Every row comes from one small tree of marks. Brackets hold a mark, then the marks that hang from it, in alphabetical order. Every link used is in the known rows. Which tree was each row made from?
In the rows, zero is written as 128.
Known rows
[sinam besa [gesiv fuzu nobes pipap]]: [ 80 160 125 143 106 130 136 189 118 187  59 105 106 170 124  97 203  77
  74 167  76 128 143 120 113 154 128 154 156 169 176 122 155  96 127  82
  59  38]
[pobor [zitu gitu zivid]]: [146 106 126 160 188 173 163 151 166  89 107 144 135  45  77 106 168 157
 121 168 157 134 129 134  94 130  93 123 114 114  94 170 196 136 210  65
 138 154]
[panidos fuzu]: [129 119 116 138 162 124 146 144 157 138 101 133 128 107  93 106 140 151
 146 174 147 102 124 132 122 110 126 113 178 137  78 112 141 150 159 100
 139 113]
[panidos [fuzu gesiv] nobes]: [138 113  94  98 121 114 187 139 157 157  90 141 116  87 102 119 125 155
 145 170 126  89 154 140 129 110 130  93 204 116  51  80  87 128 164 126
 137 113]
[zitu gitu [kekug gesiv] pobor]: [132 165 101 133 147 192 168 157 124  85 143 116 127 158 106 110 153 160
 147 169 142 117  87 202 113  98  80  99  91 103 142 149 171  90 130  62
 101 157]
[panidos [fuzu [gesiv nobes pobor sinam]]]: [104 124 116 122 114 118 139 146 107 153  62 141 140 122  97 115 123 118
 156 158 109 112 172 108 150 130 144 145 174 118 104 100 111 134 122 156
 124  83]
[gesiv nobes pobor]: [103 144 112 168 174 142 161 148 137 125  91 122 128 133 118 128 148 112
 124 140 152 129 134 117 115 127 136 124 147 120 114 135 153 129 164  93
 152  90]
[gesiv fuzu kekug nobes]: [102 126 109 170 194 146 166 150 133 138  97 118  83 132 151 116 157 119
  90 154 141 117  74 108 126 144 111  71 163 152  94  85 145 139 157  88
 143  85]
[sinam besa [gesiv fuzu]]: [110 143 138 149 128 129 127 188 137 171  92  91 109 164 114  87 199 109
  93 186 112 117 109 121 114 166 135 133 173 166 139 120 152 109 168  76
  89  94]
[gesiv fuzu [pobor [zitu kekug]]]: [126 141 131 179 201 140 127 175 174 101 134 123 123 132  96 142 168 160
  81 159 150  92 103 126 174 146  99 102 128 119 120 140 158 170 167  92
 133 166]
[kekug gesiv]: [107 131 125 156 146 142 143 123 135 156 100 115 113 148  98 112 137 137
 141 173 138 133 118 143  97 104 146 100 136 124  88 116 121 117 138  67
 123 125]
[pipap besa]: [112 129 125 152 128 139 154 125 141 122  91 133 117 117  99 119 151 127
 136 174 124 112 131 163  93 136 153 140 135 156  97 149 149 113 173  90
 106 129]
[nobes [panidos [fuzu gesiv]]]: [129  99  89 100 109 119 176 168 145 179  73 126 127  96  84 102 112 164
 149 150 115  58 161 157 144 124 146  91 217 134  64  61 100 124 171 140
 165 125]
[nobes [panidos [fuzu [gesiv sinam]]]]: [128  98 103  94  71 116 150 163 120 175  63 140 137  96  80  91 110 155
 166 168  80  67 174 153 129 117 152 127 200 142  74  46  93 121 138 149
 123 116]
[gesiv fuzu]: [108 126 124 164 163 128 135 155 143 144 103 115 113 118 107 113 178 130
  93 172 140 117  99 123 129 139 126 108 174 132  81  95 134 142 166  71
 133 115]
[gesiv nobes pipap]: [ 87 142 110 153 138 143 167 134 132 140  68 132 120 114 110 121 153 103
 118 155 111 130 155 142  91 114 126 138 134 137 122 119 150 115 127  82
 100  77]
[panidos fuzu nobes]: [143 125  94 119 150 118 181 146 163 145 109 151 119  95 116 120 139 158
 136 170 136  96 132 137 108  90 118 106 183 129  69  98 117 138 164  96
 137  91]
[gesiv fuzu kekug pipap [pobor zitu]]: [104 143 142 172 195 119 108 130 123 100 106 122 108 154 107 148 147 126
  84 150 114 110 139  74 174 161  77 115 132 115 108 152 144 173 106 128
 115 153]
[zitu [kekug [gesiv pipap]] pobor zivid]: [ 95 159 130 118 145 164 147 114 117  95 118 137 130 143 100  98 106 155
 127 173 118 129 171 187 115 104 109 117  54 106 145 154 185  94 133  71
  99 136]
[zitu gitu kekug pobor zivid]: [143 141 116 130 180 196 178 161 143  43 140 135 143  83 105  90 149 171
 136 165 162 116 112 197 102 126  78 118  78 109 133 167 224  99 201  64
 130 152]
[panidos [fuzu [gesiv [sinam besa]]] nobes]: [131 121 112  83  50 109 168 135 129 158  67 157 123  97  91  96 129 128
 169 195  71  85 183 161 102 103 136 145 179 148  94  81  89 102 128 133
  75  87]
[kekug [gesiv nobes]]: [ 93 133 104 157 152 152 168 134 133 171  86 127 108 141 116 115 143 119
 128 156 135 141 112 143  93  94 147  90 137 132 114 106 128 108 140  62
 132  83]
[panidos [fuzu [gesiv pipap pobor]] nobes]: [115 141 113  95 106  93 152 127 128 147  83 138 130 128  98 142 116 133
 134 150  98  95 217 116 154 119 116 142 184  92  78 120  87 135 114 163
 116 104]
[fuzu [gesiv nobes pipap pobor]]: [ 77 142 123 139 122 130 154 129 113 143  59 118 127 138  95 139 135  97
 123 140 107 129 199 118 138 149 138 143 151 100 113 135 122 115 120 137
 115 101]
[zitu zivid]: [115 106 138 155 178 146 155 127 152 115  96 133 128  76  96  90 133 143
 128 172 157 132 146 134  85 134 146 124 127 129  79 130 174 126 213  66
 155 119]
[sinam besa [gesiv kekug nobes]]: [118 142 122 153 152 162 176 163 127 146  79 103  92 170 149  87 151 102
 134 162 122 117 105 125  78 159 133 103 139 188 158 136 173  92 158  91
  99  80]
[pobor [zitu gitu kekug zivid]]: [161 111 132 159 197 194 172 167 188  67 131 144 134  54  79 105 162 181
 115 171 162 107 114 172 100 130  91 114  87 128 113 172 212 135 216  59
 123 169]
[zitu [kekug gesiv] pobor zivid]: [112 146 119 130 171 171 163 128 132  94 132 131 128 130 110  90 105 173
 137 175 151 125 131 186 113 108 118  86  69 112 129 144 186  95 178  58
 140 146]
[sinam besa [gesiv pipap [pobor zitu]]]: [114 163 150 154 124 128 114 158 137 127  83 105 141 170  81 120 168 108
 122 165  92 117 191 102 123 162 110 174 115 137 178 200 169 120 120 113
  63 137]
[panidos nobes]: [132 128  98 144 146 136 186 136 161 131 104 138 115  95 127 123 144 144
 130 166 139 116 128 150  78 102 127 110 156 125  73 101 123 117 174  69
 131 110]
[zitu gitu kekug]: [151 131 122 156 161 190 171 171 164  83 133 120 122 111  97 111 176 160
 132 169 153  99  86 190  92 124 104 125 119 135 115 143 177 120 171  69
 100 144]
[gesiv fuzu pipap [pobor zitu] sinam]: [ 95 148 150 164 131 108  83 139 110 118  85 138 142 129  79 140 172 114
  94 171  81 129 169  86 158 139  96 177 123 110 128 129 133 158  83 116
  69 129]

Which tree is each row?
[156 125 139 165 211 184 153 165 176  55 142 139 141  80  80 120 153 175
 116 155 168 107 130 147 126 142  86 130  82 107 125 202 210 148 209  84
 134 171]
[gesiv [pobor [zitu gitu kekug zivid]]]
[132 116  73 126 168 144 199 170 140 161  85 141  97 120 139 100 105 153
 132 130 126  59 112 141 120 107 118  66 192 168  98  69 138 136 159 126
 173  79]
[gesiv kekug [nobes [panidos fuzu]]]
[ 95 148 148 135  63 131 124 116 110 127  68 138 129 127  75  99 158  93
 153 196  63 117 189 166  70 116 131 201 109 159 144 129 148 100  86  96
  23  93]
[gesiv pipap [sinam besa]]
[ 82 139  95 119 100 129 172 157 112 170  50 119 125 133 101 134 121 111
 120 117  86  91 213 145 136 138 141 132 174 111 118  97 112 107 129 147
 136  93]
[fuzu [gesiv [nobes panidos] pipap pobor]]
[ 93 131 148 152 124 127 105 119  87 121  86 126 104 147 115 109 153 110
 109 183  77 124 132 111 115 143 107 154 130 151 102  90 129 137  76 113
  63 103]
[gesiv fuzu kekug pipap sinam]
[123 122  67 123 141 132 193 185 152 182  75 146 122  98 117 104 129 151
 128 136 124  66 132 155 123  90 135  93 199 152 104  67 134 130 172 106
 170  64]
[gesiv [nobes [panidos fuzu]]]
[118 167 103 134 151 177 146 176 118 104 148 110 117 165 116 112 180 157
 106 171 135 118  63 186 145 110  71  90 113 102 142 126 160 104 127  64
 103 143]
[zitu gitu [kekug [gesiv fuzu]] pobor]
[ 83 139 146 148  99 118 101 135 102 142  79 130 127 122  90 111 176 109
 104 188  75 129 150 126 117 130 121 178 139 137 109  88 128 133  88  95
  58  93]
[gesiv fuzu pipap sinam]
[109 132 145 148 117 130 123 131 104 121  90 127  95 146 117  91 158 107
 126 195  91 101 105 130 103 147 115 135 139 180 116  99 139 124 117 100
  69 100]
[gesiv fuzu kekug [sinam besa]]
[115 129 144 146 164 163 141 118 159 117 110 144 119 113  72 112 113 167
 108 176 117 121 166 164 113 106 118 113  58 124 132 159 172 134 147  69
  95 151]
[pobor [zitu [kekug [gesiv pipap]] zivid]]
[ 85 138 129 141 147 138 159 110  98 120  66 114 104 157 119 135 110  98
 130 134 110 119 182 104 138 166 120 118 142 117 109 137 128 119 110 154
 118 114]
[fuzu [gesiv kekug nobes pipap pobor]]
[ 98 136 141 147  94 122 119 149 117 145  84 131 119 126  95  93 185 106
 116 200  87 112 125 143 101 131 131 161 147 164 122  96 138 115 131  80
  65  86]
[gesiv fuzu [sinam besa]]
[ 96 152 158 147 103 132 107  91  72  85  86 138 118 177 107 131 117 101
 150 167  69 117 182 125 107 156 129 202  88 156 129 174 146 121  74 158
  50 121]
[gesiv kekug [pipap besa] pobor sinam]
[113 130 152 158 182 158 136 129 141 114 135 121 119 153 102 106 110 162
 122 161 159 122 148 150 118 123 149 120  85 114 115 164 166 129 184  82
 148 133]
[zitu [kekug [gesiv pobor]] zivid]
[ 88 128 108 104  82 116 166 129 116 166  41 151 114 115  90 127 131 106
 130 157  72  99 193 154 141 133 152 144 167 151 112 128 118 108 122 154
  86  78]
[panidos [fuzu [gesiv nobes [pipap besa]]]]
[121 129 144 177 182 127 101 135 112  99 109 130 118 141 114 132 147 133
 110 169 118 116 111  69 156 153  90 120 128 130 104 121 139 169 114 125
 115 154]
[gesiv fuzu kekug [pobor zitu] sinam]
[ 79 147 146 132  50 134 111  97  78 154  68 146 121 160  83 117 135 104
 146 191  49 140 183 164  83 106 158 196  85 152 134 140 112  95  64 105
  23 102]
[kekug [gesiv [pipap besa] sinam]]
[ 99 126  87 130 122 134 184 170 129 168  63 117 121 123 112 124 122 127
 127 119 120  85 172 143 136 141 152 100 188 113 102  85 115 105 171 136
 177 105]
[fuzu [gesiv [nobes panidos] pobor]]
[100 125 121 163 160 145 146 144 101 137  83 132  96 130 147 104 157 108
 104 169 109 127  85 108 111 136 119 108 145 162 108  68 136 133 119  96
 108  74]
[gesiv fuzu kekug nobes sinam]
[101 147 137 156 151 144 122 146 152 146 115 128 109 153  84 133 159 153
  72 177  99 109 121 149 157 112 102 100 103 126 134 121 128 147 103  73
  73 148]
[pobor [zitu [kekug [gesiv fuzu pipap]]]]
[ 99 141 118 173 205 135 146 148 116 126 105 115  93 161 149 130 152 112
  87 139 147 116  93  83 149 156 110  90 162 133 105 116 145 150 149 111
 159  88]
[gesiv fuzu kekug nobes pobor]
[131 139 134 173 186 140 122 170 152 127 105 101 145 149  99 127 160 140
 126 155 146 131 135  82 135 164 120 125 135 116 131 168 163 142 166 101
 131 163]
[sinam [gesiv [pobor zitu]]]
[107 147 148 152 101 127 118 128 111 112  88 128 137 148  88 105 149 102
 161 183 103 115 165 137  90 132 139 187 119 145 138 149 150 113 123 105
  79 108]
[gesiv pobor [sinam besa]]
[101 137 120 149  97 144 162 140 124 139  60 145 122 111 103  93 160  93
 148 182  93 118 142 161  63 110 143 158 122 172 149 107 154  92 133  76
  71  63]
[gesiv nobes [sinam besa]]
[ 83 148 119 154 135 132 132 186 118 185  69 103 116 157 130 107 199  96
  71 153  95 144 128 100 126 152 128 140 163 142 149 104 146 117 128  83
  88  57]
[sinam [gesiv fuzu nobes pipap]]
[108 141  82 124 139 122 165 176 126 198  91 134 117 167 116 119 112 144
 128 121 119  84 148 128 147  82 139  96 184 123 117  94 109 131 134 126
 180  63]
[kekug [gesiv [nobes [panidos fuzu]] pobor]]
[ 95 124  86 114 111 147 199 137 108 159  48 123  94 127 123 115 103 124
 127 131  81  81 177 153 114 141 132  89 169 148 102  74 114  98 126 141
 128 102]
[fuzu [gesiv kekug [nobes panidos] pipap]]
[ 83 157 134 149  93 137 132 132  91 157  76 133 121 176 106 106 142  88
 150 170  90 131 160 139  90 101 149 163 107 141 163 137 129  94  98  95
  80  61]
[kekug [gesiv nobes pobor [sinam besa]]]
[112 127  70 116 129 132 182 175 136 212  79 141 109 138 116 106 117 150
 129 138 113  83 130 154 124  67 144  76 189 146 108  65 108 120 141  99
 165  58]
[kekug [gesiv [nobes [panidos fuzu]]]]
[ 96 135 145 136 145 128 135  99 102 104  82 103 110 167 101 132 107 114
 145 152 113 113 189 107 143 176 122 127 142 109  86 143 122 128 106 160
 110 156]
[fuzu [gesiv kekug pipap pobor]]
[100 138 142 139  73 140 128 116 108 157  82 129 117 156  86  90 145 107
 164 202  86 127 147 165  69  99 151 156 111 158 133 116 123  92 102  77
  56  98]
[kekug [gesiv [sinam besa]]]
[103 119 133 145 138 175 159 134 126 141  98 152 117 115 113  84 118 145
 133 175 116 136 133 173  75  95 160 128  73 151 140 109 164 103 157  61
 103  75]
[zitu [kekug [gesiv nobes sinam]] zivid]
[ 98 146 137 144 126 159 140 124 139 136 114 120 110 170  91 121 130 145
 126 176 109 112 145 181 103 101 133 124  95 132 129 128 137 116 101  76
  70 130]
[zitu [kekug [gesiv pipap]]]
[107 124 107 125 152 117 159 150 132 155  74 128 127 125 101 123 124 125
 141 142 138 104 163 106 165 137 141 109 194 112  91 114 118 140 156 151
 162  99]
[panidos [fuzu [gesiv nobes pobor]]]
[111 137 142 164 137 132 103 120 114 130  98 134 141 149  79 132 132 137
 149 174 113 140 149 107 125 109 124 140 100 109 122 142 123 140 102  99
 102 153]
[kekug [gesiv [pobor zitu] sinam]]
[100 138 145 164 139 116  95 149 104 129 102 122 132 143 103 118 170 115
 109 172 116 127 129  96 139 145 127 166 151 121 102 106 130 148 125 105
 110 105]
[gesiv fuzu pobor sinam]
[161 126 119 164 180 192 172 174 183  77 133 129 130  87  80 125 175 175
 124 172 151  93  83 179 106 122  84 107 104 130 120 156 184 136 174  69
 101 181]
[pobor [zitu gitu kekug]]
